What can hang from each mark:
zagit: dekas sinav
tili: fazuno konevag
dekas: konevag
rono: fazuno
fazuno: dekas rono sinav tili
sinav: fazuno zagit
geviv: fazuno zagit

Each row was made from one small tree. The marks that hang from a mark follow it in brackets, in alphabetical order. Every link used is in the known rows. Write each row's tree.
Known rows:
zagit{dekas sinav}: [  6 -11  11 -26 -11  -6 -22  -7  14 -23 -10   7  21  21  20   1 -12  11
  18 -12  -5 -14   0  27  35 -15  -2   6  25 -34  15 -18   0 -15 -77  24
 -39 -14  -4   9 -59  -2   8   4   1 -13  37  18 -15   9 -21 -34  10]
fazuno{dekas rono tili{konevag}}: [ 19  -7 -26 -10  15 -27 -22  12  26 -14  12 -12  10  21  14  17  11 -12
 -11 -16 -25 -26 -36  14  27 -14  18  10  -5  -5  17   8 -20  -7  -7  -6
   5 -33 -24   5 -11  15  14  -3 -34 -19  -7  11   0   5 -18  16 -30]
zagit{dekas{konevag} sinav{fazuno{tili}}}: [  3 -28 -16 -19  -2   3 -31  11   7  -8  17   7  23  19  25  -5  19  13
  26  -6 -28 -30 -13 -10  48 -15   9 -10  18 -36  11   0 -25   1 -34  25
   5 -34   9  11 -49   4   3  -4  20 -20   8  14 -20  10 -11 -41 -29]
tili{fazuno konevag}: [ 15 -24 -10 -14 -11 -34 -29 -16  -4 -23   4 -15  11  13  -5  12   1  -9
  17 -21   1 -23  -6  17  21  -8  17   0 -10 -23  13  -8   1   3 -16   4
 -24 -32  -2  14 -37  32   7  -1 -46  -7  21  12  -3  -4 -22 -35  -1]
sinav{zagit}: [ 15 -26   9 -22  -7 -16 -34 -11   0 -21  -6  -8  15  17   9  12 -13   2
  11 -29 -13 -36   0  35  28 -11  -3  15  10 -27  12   8  -7  -9 -19  19
 -23 -10 -22  12 -35  25  16  -8 -39 -12  34  25 -19   4 -14 -34  -5]
tili{fazuno{dekas rono} konevag}: [ 12  -3 -29  -6  14 -42 -24  -3  23 -22  -3  -9  11  22  -1  13  -4  -6
  -4 -25  -3 -25 -33  16  20  -4  28   9 -14 -18  14   0   2  -6 -29  -7
 -17 -44 -24   2 -15  29  11  13 -38 -14   7  10  -7   9 -24   4 -27]
rono{fazuno{sinav}}: [  7 -22   5  -8  18 -22 -36   9  -3 -13  -4 -17  33  13  10  14 -16   8
   8 -23 -14 -49  -1  10  22 -10  29   7  22 -17  13   0 -25   5  -7  42
 -29  -4  11  15 -15  25   8   4 -26   4   1  21  -5   9 -22  -1  -1]
tili{fazuno{sinav} konevag}: [ 10 -23 -16 -11   6 -38 -34 -14   3 -21  11 -21  20  15 -15  17  -4  -4
  14 -27   2 -23 -14  12  20 -12  25  -3  -8 -20   7   1  -1  10   5  14
 -11 -37  12  13 -13  22   4   0 -29  -6  31  15   7 -12 -19  -3 -15]
rono{fazuno{sinav tili}}: [ 11 -30  -2   0  19 -16 -29  27   4  -3   3 -30  29   9  12  14  10  12
  10 -17 -25 -37  -5  -4  25 -12  31   4  20  -6  14  10 -35  14  20  37
  -9  -6  16  22 -20  25   9  -3 -37   0  -5  22  -7   1 -17   2  -4]
zagit{dekas{konevag} sinav}: [ -1 -16   9 -40  -9  -7 -27  -1 -13 -19  10  10  22  23  26  -5   1   4
  16 -15 -14 -28  -4  16  34 -14  15  -8  30 -46  15  -9 -11 -12 -73  30
 -38 -25 -12  -1 -55  -2   5   9  21 -20  41  16 -19   0 -18 -40   6]
zagit{dekas sinav{fazuno}}: [  6 -13  -5 -15  -6   2 -33  -1  21 -21  -8  18  25  15  19  -1 -20  17
  28  -9 -15 -25  -1   8  42 -14 -13   5  15 -34   7 -19  -4 -15 -57  22
 -21 -18   7   7 -56  -1   1   4   7  -9  20  20 -15  18 -15 -39 -22]
tili{fazuno{rono sinav} konevag}: [  6 -18 -17  -4  12 -49 -33 -10  20 -21   9  -8  11  14 -11  14   2  -9
   0 -27  12 -31 -27  10  18 -13  26   9 -20 -22  11  -1   6   0   8  10
  -9 -48  -2  14   4  30   5   1 -19 -14  25  22  -7 -11 -24   2 -18]
geviv{zagit}: [  7 -32  -4 -16   1 -18 -35  -7  19 -20  -9  -8  25  11   8   2 -20   5
  15 -22  -7 -30  -5  33  22  -7  21  11   2 -42  24  -3 -17 -21 -44  31
 -29   0  -2   4 -39  48  17   4 -47  -3  11  27  10   0 -16 -17  19]
fazuno{rono sinav{zagit{dekas}}}: [  1  -8  -1 -13  -3 -24 -34  -6  14 -23  -6  -4  20  21   5   6  -8   6
   0 -30  16 -35  -9  17  32 -18   6  23   6 -38   4   7  12 -17  -8  21
  -4 -31 -29  11 -17  -5  17   9  13 -20  52  38 -38   0 -17 -10 -22]
tili{konevag}: [ 20 -20   2 -24 -10 -24 -38 -18  -4 -24  19  -8  17  14   8  18 -10 -12
  13 -18  -7 -30  -6  21  25 -16   6   6   0 -24  15  -9 -16  -3 -12   8
 -24 -18  -9   6 -27  19   7 -11 -43  -7  22  15  11   2 -18 -21  -6]
tili{fazuno{dekas sinav{zagit}} konevag}: [  8 -19 -27 -12  16 -37 -26  -2   0 -13   4 -25  15  27 -18  23  -5  -2
  -1 -31  -9 -27 -23  18  28  -3  26   5   1  -8   3  24   4   0  13   0
  -3 -40 -18   6   0   7  19  10 -32 -16  30  10  -1  -2 -13   8 -66]
fazuno{sinav{zagit} tili{konevag}}: [ 20 -34 -15 -13   4 -24 -31  -1  -9 -10  22 -25  13  14  -3  26  20  -5
   4 -19 -20 -29 -14   8  27 -18  15   9   0  -6   6  24 -12   5  53  13
  21 -31  -4  21 -15  11  15 -22 -33 -19  24  21  -5 -10  -7  -5 -48]
fazuno{dekas rono sinav}: [  0  -2 -13  -8  30 -34 -33   7  37 -18  -2 -15  25  32  12   9 -24  10
  -9 -31 -19 -31 -38  29  22 -11  35  15  10 -13   8   5 -21 -13 -34  32
  -9 -24 -18   4  13  18  12   5   2  -9   3  24  -5  -5 -21  45  -9]
geviv{fazuno{dekas sinav}}: [ -5 -10 -22 -13   8 -21 -21  -2  13 -18  -2 -28  29  35  10  12 -19  -6
   6 -31 -10 -20 -23  30  10 -13  13   3  23 -16   1   4 -45  -5 -51  23
   1  -5   3 -14   8   1  14   6 -19 -15   4  17  28   0 -15  35 -41]
geviv{fazuno}: [  7 -25   3 -20 -22 -12 -25 -14   9 -27  -6 -14  15  21  17   7 -12 -12
  16 -25   0 -28  -8  32   6 -18 -11   5  12 -32  11 -11 -33  -8 -57  15
 -11   0   0  -7 -25  18  10  -4 -36 -18  23  19  12  -2 -21 -16  -7]
tili{fazuno{dekas rono sinav} konevag}: [  4  -6 -30  -2  25 -49 -25   2  28 -17   3 -17  14  27  -9  14  -4  -5
  -7 -29   1 -24 -40  10  19  -4  43   6 -10 -10  10   6   0  -1  -3   9
 -11 -53 -14   0  19  17  13  14 -13 -14  15  14  -1  -1 -22  31 -39]
fazuno{dekas rono sinav{zagit}}: [  0 -10 -19 -12  23 -29 -33   7  27 -16  -2 -11  18  32   6  14 -14   3
 -15 -35 -13 -46 -32  24  25 -10  27  20   9 -14   6  19 -12 -15 -15  23
  -7 -27 -34   2  10  11  20   8  -4 -20  22  27 -20  -1 -13  26 -39]
rono{fazuno{sinav{zagit}}}: [  8 -30   4 -10  15 -20 -38  15 -11 -11  -1 -13  26  11   7  16  -4   4
   6 -26 -12 -60   2  13  25  -7  23  16  21 -17   9  13 -16   3  19  32
 -21  -7  -7  16 -14  16  18  11 -28  -5  21  24 -19   5 -16  -9 -34]
zagit{sinav{fazuno}}: [ 10 -27  -7 -14   8  -9 -36  -1  24 -16   1  16  18  14  21   8 -16  11
  24 -14 -32 -38 -14  15  37  -9  -9   4   8 -20  13 -15 -16  -9 -37  30
 -24 -15  16   9 -38  25   1 -10 -22 -11  11  17  -5  10 -17 -28 -28]

Which tree is each row?
[  2 -15 -14  -9   2   0 -30   2  33 -17  -9  23  32   8  13  -7 -18  20
  27  -8  -8 -30  -7  15  44  -8   5   7  10 -48  16 -16  -3 -27 -49  28
 -23  -8  11   0 -66  21  11  14   3 -11  13  23  -2  17 -11 -37 -23]
geviv{zagit{dekas sinav{fazuno}}}
[ -2 -35 -28   4  17 -23 -23  14  41  -8   0 -22  17  18  10   2   9  -2
  -2 -23   9 -29 -37  19  -2 -17  22  16  -7 -30  13  11 -31 -14  -3  22
  26 -14  13  -4   3  40  21   4 -33 -26   1  33  19 -18 -15  15 -22]
geviv{fazuno{rono sinav tili} zagit}
[  4 -14 -37  -5  27 -20 -36  23  27  -7  14  -5  20  28  26   3  15   2
   3 -23 -40 -42 -40  -2  38  -8  26   2   4 -24  12  18 -46   2 -14  15
  20 -40 -14  -4  -9  31   9  -4  -2 -18 -28  19 -14   2 -13   8 -47]
sinav{fazuno{dekas{konevag} rono tili}}
[ -8 -28 -28 -21  23 -32 -28   8  -9  -9   5 -27  21  36  -8   8   0   4
  -1 -41 -16 -33 -28  13  27  -2  49  -1  19 -23  -1  32  -2   9 -21  24
 -11 -39 -21   0  -5  19  17  17  -6 -18  31  14 -13 -10 -14   8 -45]
tili{fazuno{dekas{konevag} sinav{zagit}}}
[  4 -16 -17 -19  23 -24 -26  23  14  -5  13 -16  15  30  23   3  17  -2
  -8 -25 -36 -34 -39  12  29 -12  36   6  12 -22  17  19 -35  -2 -36  19
   0 -30 -28  -1  -9  30  14   2  -8 -22 -13  16 -15 -10 -17  10 -15]
fazuno{dekas{konevag} rono tili}
[  2 -29  12 -37 -23 -12 -37  -9 -27 -18   6  -5  25  24  13  -2   4  -1
  17 -29  -9 -34   7  14  33 -16   9   5  24 -54   6  10  -3 -11 -39  22
 -14 -24 -35   4 -51  -1  15   7   4 -17  48  25 -28  -3 -13 -39  -7]
sinav{zagit{dekas{konevag}}}
[ -5 -15  -3 -25   8 -26 -41   2  -9 -16   8  -1  21  25   8   1   4   0
   1 -34   3 -47 -12   9  28 -19  25   9  12 -49   3  11   0 -11 -16  30
  -2 -46 -32  11 -11  -4  15  13  36 -25  54  33 -34  -9 -15 -13 -29]
fazuno{rono sinav{zagit{dekas{konevag}}}}
[ 13  -9 -33  -9   2 -24 -14  11  24 -13  16 -19   5  22  16  15  18 -17
 -11 -13  -7 -25 -38  15   7 -18   8   9  -5 -14  13   3 -34  -8 -14 -18
  26 -28 -18 -10  -6   4  17   2 -31 -33 -13  11  17   9 -19  15 -45]
geviv{fazuno{dekas rono tili{konevag}}}
[ 20 -14 -37  -8  19  -9 -22  17  26  -5  23   0  14  18  18  21   4   4
  11  -2 -49 -25 -32  -4  43  -6   2  -1   5   1  14   3 -29   1 -10   3
   7 -27   5   6 -28  12   7 -10 -25 -20 -23   2   9  20  -5  -3 -67]
zagit{sinav{fazuno{dekas tili{konevag}}}}
[ 21 -20 -22   1   6 -25 -43   0  28 -17  21  -1   9   6  12  18  13  -9
  11 -11 -24 -40 -30  -5  32 -16   3   8 -23 -19  13  -4 -20   3  31   0
  23 -38  -3  15 -16  31   3 -24 -34 -16 -13  25  -6   6 -14 -16 -46]
sinav{fazuno{rono tili{konevag}}}
[  8  -9 -25 -13  22  -7 -28   8  26 -13  -1  12  24  28  22   9 -19  13
  14 -16 -42 -31 -24  22  44  -2   0   6  20 -11  10  -5 -26 -12 -55  23
 -22 -12   0  -8 -27  19   7   1 -13 -10 -11   8   0  25 -11  -4 -46]
zagit{sinav{fazuno{dekas}}}
[ 20 -19 -24  -1  16 -18 -32   9  33  -9  26  17   3   6  20  16  21  -6
   7   0 -30 -37 -31   1  35 -17  -8  10 -20 -12  13  -5 -17  -6  23  -2
   8 -44   4  12 -15  26   3 -20 -27 -28  -8  15 -10  12 -13 -30 -52]
zagit{sinav{fazuno{rono tili{konevag}}}}
[ -3 -18 -15 -19  34 -23 -35  24 -22  -3   9 -21  37  28   9  10  -2  -1
   4 -28 -32 -50 -15   5  28  -4  52  -7  36 -17   9  13 -48   9 -27  44
 -24 -18  -8  -4  -4   9  13  22  -1   0 -12   8   4   6 -19  19 -26]
rono{fazuno{dekas{konevag} sinav}}
[  5 -19  -3 -25  23 -18 -33  21 -20 -11   7 -14  32  23  20   6   5  -7
   5 -25 -36 -53 -10  11  27   0  41  -5  34 -25  18   5 -45   3 -50  29
 -34 -12 -18  -8 -32  21  15  20 -23  -2 -13   6  -4  15 -21  -8 -17]
rono{fazuno{dekas{konevag}}}
[  6 -11  -6  -7  31 -19 -29  22   3 -10  -7 -20  38  24  11  15 -17   8
   1 -24 -28 -42 -16  16  25  -2  37   5  34  -7  11   6 -36   1 -25  36
 -26  -2  -2   3  -9  11  15  18 -20   6 -10  12   5  14 -19  30 -13]
rono{fazuno{dekas sinav}}
[ -5 -35 -23   0 -10  -7 -18   9  24 -10  -7 -30  33  23   4  -1   1  10
  14 -17  13  -9 -10  13  11 -19  20   4  12 -40   7  10 -28 -13 -20  21
  22   0  18  -4 -37   7  18  15 -15 -20  14  29  20 -13 -12   5 -17]
geviv{fazuno{sinav tili} zagit{dekas}}
[ -1 -20 -14   0  18 -43 -33  -4  34 -17  -6 -16  17  21   1   5  -6  11
   2 -35   7 -29 -24  23  17 -11  29  13  -7 -22  10   0   7  -4 -21  26
 -22 -35   4  18  -2  37   8   1 -12 -11  30  29 -22 -15 -25   6   0]
tili{fazuno{rono sinav}}
[  9  -3 -25  -3  17 -22 -40   3  41 -18  -5   6  23  23  20   8 -21   7
   7 -24 -31 -39 -30  19  32  -7  14  11   1 -21  12  -6 -26 -14 -42  17
  -8 -22 -17  -4 -10  29   8   3 -11 -10 -19  23  -9  18 -18  13 -35]
sinav{fazuno{dekas rono}}
[ -2 -15 -36  -2  27 -40 -26  11  32 -14 -13 -16  14  32  -4  10  -8  10
 -12 -39  -3 -34 -36  24  23  -3  31  20   5 -13   4  22  10  -8 -15  15
 -12 -38 -26   8  -3  23  21  19  -6 -22  34  23 -26  -3 -17  21 -36]
tili{fazuno{dekas rono sinav{zagit}}}
[ 15 -25 -16  -5  15 -37 -32   3  21 -12  20 -16  11  15   6  18  15  -6
  -5 -17 -10 -29 -28   3  23 -22  20   9 -13 -10  13   5 -16   2  33   8
  17 -41   0  20   5  19   8 -20 -28 -17  10  22  -4 -12 -19   6 -25]
fazuno{rono sinav tili{konevag}}
[ -5 -11 -18 -20  36 -35 -36  10   8 -13  14  -9  27  37  16   5  -8  -4
 -10 -34 -23 -42 -40  22  25 -13  46   3  12 -26   9  11 -34  -6 -39  34
  -9 -35 -25  -7  17  13  11   7  14 -17   7  19  -5  -9 -19  34 -20]
fazuno{dekas{konevag} rono sinav}
[ 14 -13 -30  -7  32 -34 -26  13  23  -8  15 -26  15  28   4  24  10  -3
 -13 -16 -24 -30 -41   9  24 -16  32  10  -2   0  13  14 -22  -2  13   6
  17 -36 -12   6  11   9  13  -9 -23 -18 -12  15   3  -6 -16  34 -43]
fazuno{dekas rono sinav tili{konevag}}
[ -2  -9  -5 -18  11 -12 -40   2  12 -21  12  31  18  18  28  -8   4   2
  16 -15 -14 -42 -19  -1  38 -13   2  -1   9 -51  11 -17 -11 -17 -45  25
 -14 -42  -9   0 -33   9   1  10  31 -24  10  22 -31  11 -18 -41 -23]
zagit{dekas{konevag} sinav{fazuno{rono}}}
[  4 -22 -23  -9  23 -21 -23  17  22  -3   5 -39  29  28   9  15  -2  15
  -3 -25 -41 -15 -27  17  31 -13  29   4  23   2   7  19 -30   4 -16  28
   2  -9   3  11  -9  15  12 -11 -18  -6  -7  17   2  -6 -11  35 -16]
fazuno{dekas sinav tili}
[ 21 -18 -17 -16   4 -21 -22   4   3 -11  17 -25  20  21  12  19   7  -6
   2 -14 -32 -15 -23  10  32 -10  18   2   8  -3  15  10 -31   0  -7   2
   0 -22 -13   5 -24   9  11 -10 -50 -12 -16   5  10   5 -16   7 -29]
fazuno{dekas tili{konevag}}
